Each row was made from one small tree. The marks that hang from a mark follow it in brackets, in the order of their numbers. Every link used is in the known rows. Write each row's tree.
In the rows, 128 means zero.
Known rows:
q_179{q_346{q_508 q_945}}: [126 110 140 138 144 118 127 125 194 101 172 112 127 133 167 127 128 119
 132 165 160]
q_498{q_508{q_340{q_179} q_346{q_945}}}: [140 128 138 132  83 150 110 114  94 126 139 183 107 116 194 121 109 143
 136 151  75]
q_816{q_498{q_179 q_508{q_340} q_945}}: [132 162 106 154 121 147 143 173  54 165 148 164 130 151 143 131 114 143
 118  85  90]
q_340{q_179{q_346{q_945}}}: [129 111 153 121 126 134 134  81 147 132 113 103 126 142  71 133 140 116
 126 142 127]
q_498{q_508}: [128 131 120 111 121 124 170 124 105 114 125 122 177  97  74 122 124 133
 127 153 125]
q_340{q_179{q_346{q_508}}}: [129 112 156 112 117 142 132  85 138 131 111 105 158 149  61 151 132 103
 128 148 138]
q_340{q_179{q_346{q_508 q_945}}}: [133 115 163 134 117 144 113  79 146 119 130 114 136 143 112 144 132 113
 127 155 135]
q_498{q_179 q_508 q_816}: [124 133 121 117 139 127 151 131 165 138  76  99 159  91  91 106 157 130
  99  89 147]
q_346{q_945{q_340}}: [124 129 126 131 141 106 101 128 135 106 112 104 102 111 133 123 128 131
 132 137 148]
q_179{q_346}: [117 103 117  98 160 101 177 135 184 133 132  83 142 137  51 122 137 110
 131 139 153]
q_816{q_498{q_508 q_945}}: [134 154 104 158 113 149 173 142  65 124 145 167 127 153 107 123 126 163
 118 125  83]
q_945{q_340}: [117 126 112 100 146 100 124 139 120 129  92  91 126 121  56 137 125 111
 134 122 151]
q_498{q_179{q_346}}: [113 114 125 109 168  95 161 143 177 166 100  62 170 126  87 136 146  99
 124  92 172]
q_346{q_508{q_340} q_945}: [130 134 144 131 117 136  67 152 121  97 131 120 120 113 207 133 105 123
 135 162 156]
q_508{q_346}: [119 110 120 116 120 110 154 130 153 125  43 102 127 124 153 125 141 138
 136 132 135]
q_945{q_340{q_179{q_346}}}: [123 116 131 102 138 117 120 101 129 145 122 111 119 148  32 145 126 100
 134 122 131]
q_498{q_179{q_346} q_508 q_945}: [133 133 125 145 158 128 194 122 131 158 227 163 196 122 138 125 143 134
 126 100 118]
q_508{q_340}: [119 126 114  76 136 115 121 174 104 142  83  88 133 119  71 129 112 109
 135 128 148]
q_179{q_346{q_508 q_945{q_340}}}: [127 112 134 139 149 113 107 129 191 105 194 126 108 138 169 132 121 113
 136 157 154]
q_346{q_508}: [123 128 138 116 122 128 125 129 124 103  84  87 176 115 115 148 126 119
 131 154 172]

Which tree is each row?
[122 108 122 126 161  99 132 130 191 119 174 112  94 135 116 117 131 116
 134 140 145] | q_179{q_346{q_945{q_340}}}
[129 133 149 101 103 150  82 131  84 127  91 111 153 130 109 158 106 103
 133 145 147] | q_346{q_508{q_340{q_179}}}
[128 118 139 145 106 121 100 101 141 119  75 135  83 129 201 127 134 142
 138 131 115] | q_508{q_346{q_945{q_340{q_179}}}}
[132 118 144 124  92 141  80 123 114 138  74 144  76 134 205 125 117 135
 140 133 101] | q_508{q_340{q_179} q_346{q_945}}
[132 137 131 125 133 138 135  96  75 137 130 141 148 140  70 142 139 135
 134 108 121] | q_498{q_945{q_340{q_179}}}
[131 162 105 171 128 138 145 152  63 156 152 165 128 153 135 136 125 147
 118  79  93] | q_816{q_498{q_179 q_508 q_945{q_340}}}
[126 119 140 113 127 127 106  99 129 136 134 119 126 150  65 155 121  96
 135 131 135] | q_945{q_340{q_179{q_346{q_508}}}}
[124 114 125 144 121 107 110 125 161 112  87 129  82 121 217 119 134 145
 140 133 127] | q_508{q_346{q_945{q_340}}}
[133 137 118 149 164 121 170 125 126 162 252 181 173 129 143 130 134 125
 132  89 114] | q_498{q_179{q_346} q_508 q_945{q_340}}
[124 155 106 137 116 133 128 183  73 164  98 126 120 143 120 134 107 123
 116  94 104] | q_816{q_498{q_179 q_508{q_340}}}
[129 135 143 149 126 125  68 125 134  86 139 120 117 114 197 141 115 126
 134 157 160] | q_346{q_508 q_945{q_340}}
[129 119 140  95 127 134 102 131 119 149 126 115 104 141  83 130 114 105
 133 133 123] | q_508{q_340{q_179{q_346{q_945}}}}
[133 123 127 146 103 128 151 117 134 102 133 159 128 101 202 110 129 158
 133 158 102] | q_498{q_508{q_346{q_945}}}
[129 131 145 134 124 125  88  98 113 114  97 111 103 121 111 132 130 128
 130 134 134] | q_346{q_945{q_340{q_179}}}
[128 112 136 126 142 123 106 151 180 113 191 125 109 136 177 126 111 110
 136 160 150] | q_179{q_346{q_508{q_340} q_945}}
[125 115 123 121 115 119  96 162 139 126  90 134  76 122 232 113 116 139
 143 136 119] | q_508{q_340 q_346{q_945}}
[124 140 104 137 129 127 142 183 109 169 147 137 109 158 118 129 107 117
 117  97 100] | q_816{q_498{q_179{q_346} q_508{q_340}}}
[134 143 120 139 146 144 167 120 141 139 134 148 171 101 124 104 168 156
 103  77 131] | q_498{q_179 q_508 q_816 q_945}
[138 135 113 127 132 152 179 111 138 104 151 166 147 108  92  93 161 169
 109 125 112] | q_498{q_508 q_816 q_945}
[124 144 110 162 105 130 151 155 104 153  74 135 117 145 168 131 126 142
 117  96  98] | q_816{q_498{q_179 q_508{q_346}}}
[139 138 107 129 138 143 153 115 131 109 179 184 122 116  93  98 150 160
 115 114 107] | q_498{q_508 q_816 q_945{q_340}}
[140 138 108 111 131 157 151 142 119 120 171 183 125 114 107  92 138 158
 115 119 102] | q_498{q_508{q_340} q_816 q_945}
[134 137 160 152 108 143  57  92 114  94 124 127 119 124 177 151 116 123
 132 154 145] | q_346{q_508 q_945{q_340{q_179}}}
